What can hang from each mark
fasep: gesogim
gesogim: fasep ruzum
tuter: gebuku nufuf
gebuku: tuter vovoro
nogof: guma vovoro
vovoro: gebuku nogof ruzum
guma: fasep ruzum
ruzum: gesogim guma vovoro
nufuf: tuter vovoro

Known rows, with every way that one mark hangs from another
{guma fasep {ruzum gesogim {vovoro {gebuku {tuter nufuf}} nogof}}}: [ 13,   7,  48,  -9,   4, -28,  13,   5, -20,  29, -29, -37, -19,   8,   3,
 -32,   4, -25,  26, -25,  25,  21,  23,  27, -11,   7]
{guma fasep {ruzum gesogim {vovoro nogof}}}: [  6,   1,  30,  28,  -3, -20,  -9,  -9,  -1,  27,  -7, -26,  -7,  40,   0,
 -26,  12, -15,   3, -34,  29,  29,  13,  10, -31,   1]
{guma {fasep {gesogim {ruzum {vovoro gebuku nogof}}}}}: [ -5,   4,  13,  31,  -5, -24, -10, -14, -15,  43,  -4, -21,  -4,  20,  15,
 -20,  12,  -3,  -6, -34,  15,  13,  -5,  19, -42,  12]
{gesogim fasep {ruzum guma vovoro}}: [  6,  -3, -21,  25,  -3, -13, -10,  -4,   6,  30,   4, -31, -11,  18,  15,
   6,  24, -10,  -1, -31,  40,  -4, -24,  11, -26,  11]
{gesogim fasep {ruzum guma {vovoro nogof}}}: [ 12,   2,  -2,  34, -11, -17, -15,  -7,   3,  35,  -5, -33,  -9,  28,  18,
  -4,  30,  -8, -12, -30,  43,  -2, -17,  11, -34,  13]
{nogof {guma ruzum} vovoro}: [ -7,  -7,  10,  13,  12, -12,   5,  -7, -11,  26,   0, -10,   4,  40,  -9,
 -17,   4,  -1,  -6,   8,  16,  11,   4,   9, -15, -11]
{gesogim fasep {ruzum guma {vovoro {gebuku {tuter nufuf}} nogof}}}: [ 20,   7,  15,  -3,  -5, -26,   9,   7, -16,  36, -28, -45, -20,  -3,  21,
 -11,  23, -18,  11, -20,  39,  -9,  -7,  29, -13,  18]
{ruzum {gesogim fasep} guma {vovoro {gebuku tuter}}}: [ 12,   0,  -4,  -2,  15, -28,  -3, -10, -14,  26, -13, -44, -25,  -1,  21,
  -9,  19, -29,  40, -29,  49, -14, -10,   1, -12,   3]
{vovoro {gebuku tuter} {nogof {guma fasep}} ruzum}: [  8,   2,  30,  -6,  21, -37, -11, -11, -36,  31, -10,  -3,  10,  18,   1,
 -49,  10, -23,  -4,  11,   7,   4,  24,   7, -17,   3]
{gesogim fasep}: [ -3,  -4, -15,  11,   5,   1, -13,  -7,   2,   6,   5,   0,  -4,  -2,  10,
   8,   8, -11,   4, -11,  -1,  -3, -12,   4,  -8,  -3]
{nogof {guma {fasep gesogim}} {vovoro gebuku}}: [-11,  -7,   2,  14,  24, -23, -15, -36, -22,  42,  12,  -1,   1,  24,   8,
 -15,   1,  -6,   6, -10,   2,  11,  -1,   4, -37,  -7]
{ruzum {gesogim fasep}}: [  2,  -1, -11,  14,  13,   2, -25,  -6,   7,   5,   4,  -9,  -1,   3,  10,
   8,   9, -15,  25, -19,  13,   0, -12,   1, -11, -10]
{tuter {gebuku {vovoro nogof {ruzum gesogim}}} nufuf}: [ 29,  14,  60,  -1,  -6, -22,  -6,  18, -19, -21, -22, -23, -12, -11,  -1,
 -13,   0,   8,  13,  11,   8,  17,   3,  20,  13,  11]
{vovoro {gebuku tuter} nogof ruzum}: [  9,  10,  35, -12,   2, -26,   8,   2, -34,  11, -22, -16,  -4,  -1,   5,
 -38,  10,  -9,   5,  22,   7, -12,  13,   7,  10,   1]
{fasep {gesogim {ruzum {vovoro gebuku}}}}: [-10,   2,  -1,  17,  -3, -13,   5,  -2, -11,  27,  -4, -24,  -9,   4,   9,
  -7,   8,   5,   6, -20,  16,   0, -19,  14, -18,  10]
{gebuku tuter {vovoro nogof {ruzum gesogim}}}: [ 17,  17,  38,   1,   7, -28,  -4,  11, -12,  -5, -23, -19, -13,   6,   4,
 -27,   8,  -9,  11,  12,  18,  -7,  24,  11,   9,  -5]
{guma {ruzum {gesogim fasep} {vovoro gebuku nogof}}}: [  0,   2,  26,  27,   0, -19,  -9,  -5, -15,  28, -15, -39, -14,  19,  13,
 -22,  22, -20,  21, -30,  33,   8,  -8,  13, -24,   2]
{gebuku {tuter nufuf} {vovoro nogof}}: [ 17,  15,  35, -18,  -3, -17,  17,  19,  -5, -11, -31,  -8, -20, -18,   4,
  -6,  -5,  -4,  -2,  10,  -4,  -2,  26,  25,  13,   9]
{tuter gebuku {nufuf {vovoro {ruzum {guma fasep}}}}}: [ 34,  -9,  28, -19,  -7,  -9, -14,   2, -17,   4,  14, -14,  -6, -25,   1,
  -3,   7,   2,   4,  -1,   6,  28,   0,  17,   5,  22]
{nufuf {tuter gebuku} {vovoro nogof {ruzum gesogim}}}: [ 34,   0,  53, -10, -13,   2, -14,  14, -35, -17,   1, -16,   0,  -4,  -9,
 -12,   7,  11,   8,  21,  11,  14,  -7,  20,  18,  15]
{tuter {nufuf vovoro}}: [ 18,  -2,  18, -22,  -8,  10,   6,  12,   2,  -6,   4,   3,  -9, -36,  -2,
  12,  -3,   9,   1,   6, -13,  13,   7,  17,  19,  11]
{gesogim fasep {ruzum {vovoro gebuku nogof}}}: [ -2,   8,   8,  27,  -6, -21,  -4,  -2, -21,  31, -11, -29, -11,  11,  18,
 -15,  20, -10,  -4, -20,  23,  -4, -19,  26, -23,  13]
{ruzum gesogim {guma fasep} vovoro}: [ 16,  -4,   1,  14,   6, -23, -15, -21,   5,  26,   7, -27, -14,  23,   8,
  -6,  12, -15,  16, -40,  42,  15,   2,  -8, -27,   7]

Rows
[ 25,   2,  28,  -8,   0, -24, -10,   4, -18,  -3,   1, -18, -15, -11,   5,
  -2,   2,  -5,   3,  -5,  11,  19,   3,  19,  -1,  19] : {tuter {gebuku {vovoro {ruzum {guma fasep}}}} nufuf}
[ -6, -14,  13,  30,   9,  -7, -30, -17,   5,  38,   4,   4,  20,  42,  -4,
 -22,  12, -10, -16, -23,   4,  30,  16,  -2, -54,  -5] : {vovoro {nogof {guma {fasep gesogim} ruzum}}}
[  3,  -4,   9,  13,  11, -29, -18, -41, -25,  47,  14, -23,  -9,  23,  19,
 -16,  16,  -3,  11, -10,  18,   5,  -5,  -3, -29,  -6] : {nogof {vovoro gebuku {ruzum {guma {fasep gesogim}}}}}
[ 18,  -2,   5,   9,  -1, -18,  -4, -10,   6,  16,  -2, -32, -17,  16,   5,
  -3,  14,  -4,  17, -25,  45,   5,  -7, -13, -12,   7] : {ruzum gesogim guma vovoro}
[ 16,   4,  32, -21,  36, -40,   1, -13, -36,  32,  -9, -19,  -7,  12,  -1,
 -32,   0, -19,  33,  13,  16,  11,  17,  20,   4,  -9] : {nogof {guma fasep} {vovoro {gebuku {tuter nufuf}} {ruzum gesogim}}}
[  6,   5,   0,  -9,   3, -25,  18,   8, -19,  30, -18, -42, -13,   4,  10,
 -19,  13, -12,  13, -14,  46, -16,  -4,  17,  -9,  13] : {gesogim {ruzum guma {vovoro {gebuku tuter}}}}
[ 10,  -2,  23,  18,  -2, -29,   1, -11, -10,  18,  -9,  -8,  -7,  28,  -6,
 -22,  11,   1, -23,  -1,  17,  12,   4,  -5, -18,  16] : {ruzum {vovoro {nogof guma}}}
[  3,  -4,  23,   4,  21, -34, -20, -21, -29,  38,  -7,  -2,  10,  18,   4,
 -41,  12, -17,  -1,   3,   2,   8,  18,  -1, -29,  -1] : {vovoro {gebuku tuter} {nogof {guma {fasep gesogim}}} ruzum}
[ 12,   0,  13,  -7,   2, -17,  -8,  -9, -21,  20,   1, -21,  -1,  -1,   9,
 -19,  17,  -5,  10,   4,  23,  -8,  -4,  -8,  -2,   5] : {vovoro gebuku {ruzum guma}}
[ -8, -13,   0,  12,  18,  -5, -16,  -4,   0,  26,  10,   5,  17,  31, -11,
 -18,   4, -19,  -8, -16,   7,  24,  14,   7, -32,  -3] : {nogof {guma fasep ruzum}}
[ 29,   3,  30,  -8,  -1, -10, -13,  13, -26, -18,  -1, -30, -11,   5,  -2,
   1,   6,   0,  22,   5,  34,   0, -10,  11,  10,  13] : {nufuf {tuter {gebuku {vovoro {ruzum gesogim guma}}}}}
[ 14,   1,  24, -30,  -4,   5,  10,  11, -15,   0,  -1,  -4, -10, -48,   3,
   3,  -3,   4,  12,   6, -12,   7,   4,  21,  19,  14] : {tuter {nufuf {vovoro gebuku}}}
[ 15,   7,  28, -27,   9, -25,  26,  10, -18,   5, -28, -32, -28, -21,   3,
 -11,  -4, -12,  39,  -6,  21,   0,   5,  16,  20,  10] : {ruzum gesogim {vovoro {gebuku {tuter nufuf}}}}
[ -3,  -3,  30,   8,   7, -12,  -7,   2, -19,  27, -12,  -9,  15,  23,  -5,
 -36,  11, -10,  -7,   0,  14,   9,  12,   5, -26,   1] : {vovoro gebuku {nogof {guma ruzum}}}
[ 25,   7,  49, -22,  19, -30,  -4,   7, -26,  16, -28, -17,   3,  -1,  -5,
 -38,   9, -12,  23,  20,  17,   4,  19,   6,   9,   2] : {vovoro {gebuku {tuter nufuf}} {nogof guma} {ruzum gesogim}}
[ 34,  -7,  32, -14,  -5, -14, -18, -11,  -2,  27,   1, -10,  -7, -14,  10,
 -11,  17,  -3,  -3,  -6,   4,  20,  23,   6, -10,   9] : {gebuku {tuter {nufuf {vovoro nogof {ruzum {guma {fasep gesogim}}}}}}}
[ 17,  -8,  20, -23, -13,  18,   5,  17, -29, -23,   8,  -2,  -4, -22,  -8,
  11,  -8,  10,   2,  15,  -5,   8, -13,  26,  19,  20] : {nufuf {tuter gebuku} vovoro}
[ -5,   1, -18,  27,  -2, -10,  -2,   2,   0,  20,   1, -20, -12,  13,  10,
   5,  14,  -8,  -3, -22,  20,   0, -23,  22, -13,   8] : {gesogim fasep {ruzum vovoro}}
[  5,  -5, -12,  25,  -8, -10,  -6,  -7,  12,  32,   2, -28,  -6,  21,   9,
   5,  18,   8,  -4, -30,  36,   3, -18,  -2, -29,  10] : {fasep {gesogim {ruzum guma vovoro}}}
[ -1,  -3,  10,  20,   6, -15,  -4,  -5,   1,  23,   3, -24,  -9,  30,  -3,
 -15,   6, -17,  15, -36,  27,  26,   6,  11, -22,  -1] : {guma fasep {ruzum gesogim vovoro}}
[  7,  10,  16, -22,   0, -21,  34,  22, -21,  16, -27, -30, -18, -17,   3,
 -12,  -1,  -6,  16,  -1,  17,  -5,  -1,  36,  15,  15] : {gesogim {ruzum {vovoro {gebuku {tuter nufuf}}}}}
[ 25,  11,  29,   4,  13, -35, -23,  -6,  -7,  16, -11, -26, -10,  19,  13,
 -28,  16, -24,  11, -14,  35,   1,  31,   6, -19,  -3] : {gebuku tuter {vovoro nogof {ruzum gesogim {guma fasep}}}}
[  4,   4,  -5,  -5,   9, -30,   8,  -1, -19,  41,  -8, -36, -10,  12,  13,
 -22,  10, -23,  11, -28,  41,  -5,   3,  22, -25,  12] : {gesogim {ruzum {guma fasep} {vovoro {gebuku tuter}}}}
[-14, -14,   6,  21,  14, -24,  -7, -19, -15,  45,   6, -13,  -3,  28,  -1,
 -23,   8, -15,   0, -31,  14,  27,   1,   4, -43,   8] : {nogof {guma {fasep gesogim} {ruzum {vovoro gebuku}}}}
[ 34,  11,  30,  -3,   8, -27, -18,   5,  -1,   8, -22, -31, -22,  -5,  18,
  -7,  22, -21,  22,  -6,  31,  -5,  14,  13,   1,   0] : {gebuku {tuter nufuf} {vovoro nogof {ruzum {gesogim fasep} guma}}}
[ 29,   2,  25,  -8,   9, -20, -27,  -5, -21,  25,  -5, -33,  -8, -14,  21,
 -26,  30, -21,  28,  -4,  35, -10,   6,   7,  -5,  -2] : {nufuf {vovoro {gebuku tuter} nogof {ruzum {gesogim fasep} guma}}}
[ 21,  -1,   9,  29,  -3, -23, -23, -20,   5,  25,  -5, -35, -18,  24,  18,
  -4,  28, -13,  10, -35,  47,   4, -11,  -9, -29,   7] : {ruzum {gesogim fasep} guma {vovoro nogof}}
[  6,   3,   5,  20,  15, -18, -17, -20, -12,  17,   7, -20, -13,  22,  11,
  -5,  16,  -6,  23,   3,  19,  -2, -15,   7,   1, -18] : {nogof {vovoro {ruzum {gesogim fasep}}}}
[ 16,  -1,  39,  -2,   4, -19, -15,  -3, -32,  19,   4,  -2,   7,  -6,  -3,
 -37,  16,   2, -13,  22,   3,   7,  10,   5,  -3,  12] : {nufuf {vovoro gebuku {nogof guma} ruzum}}
[  9,   6,  15,  19,  -6, -29,  -9, -11, -18,  47,  -4, -34,  -3,  26,  16,
 -26,  20, -12,  -8, -35,  42,   6,   0,  16, -42,  18] : {gesogim {ruzum {guma fasep} {vovoro gebuku nogof}}}
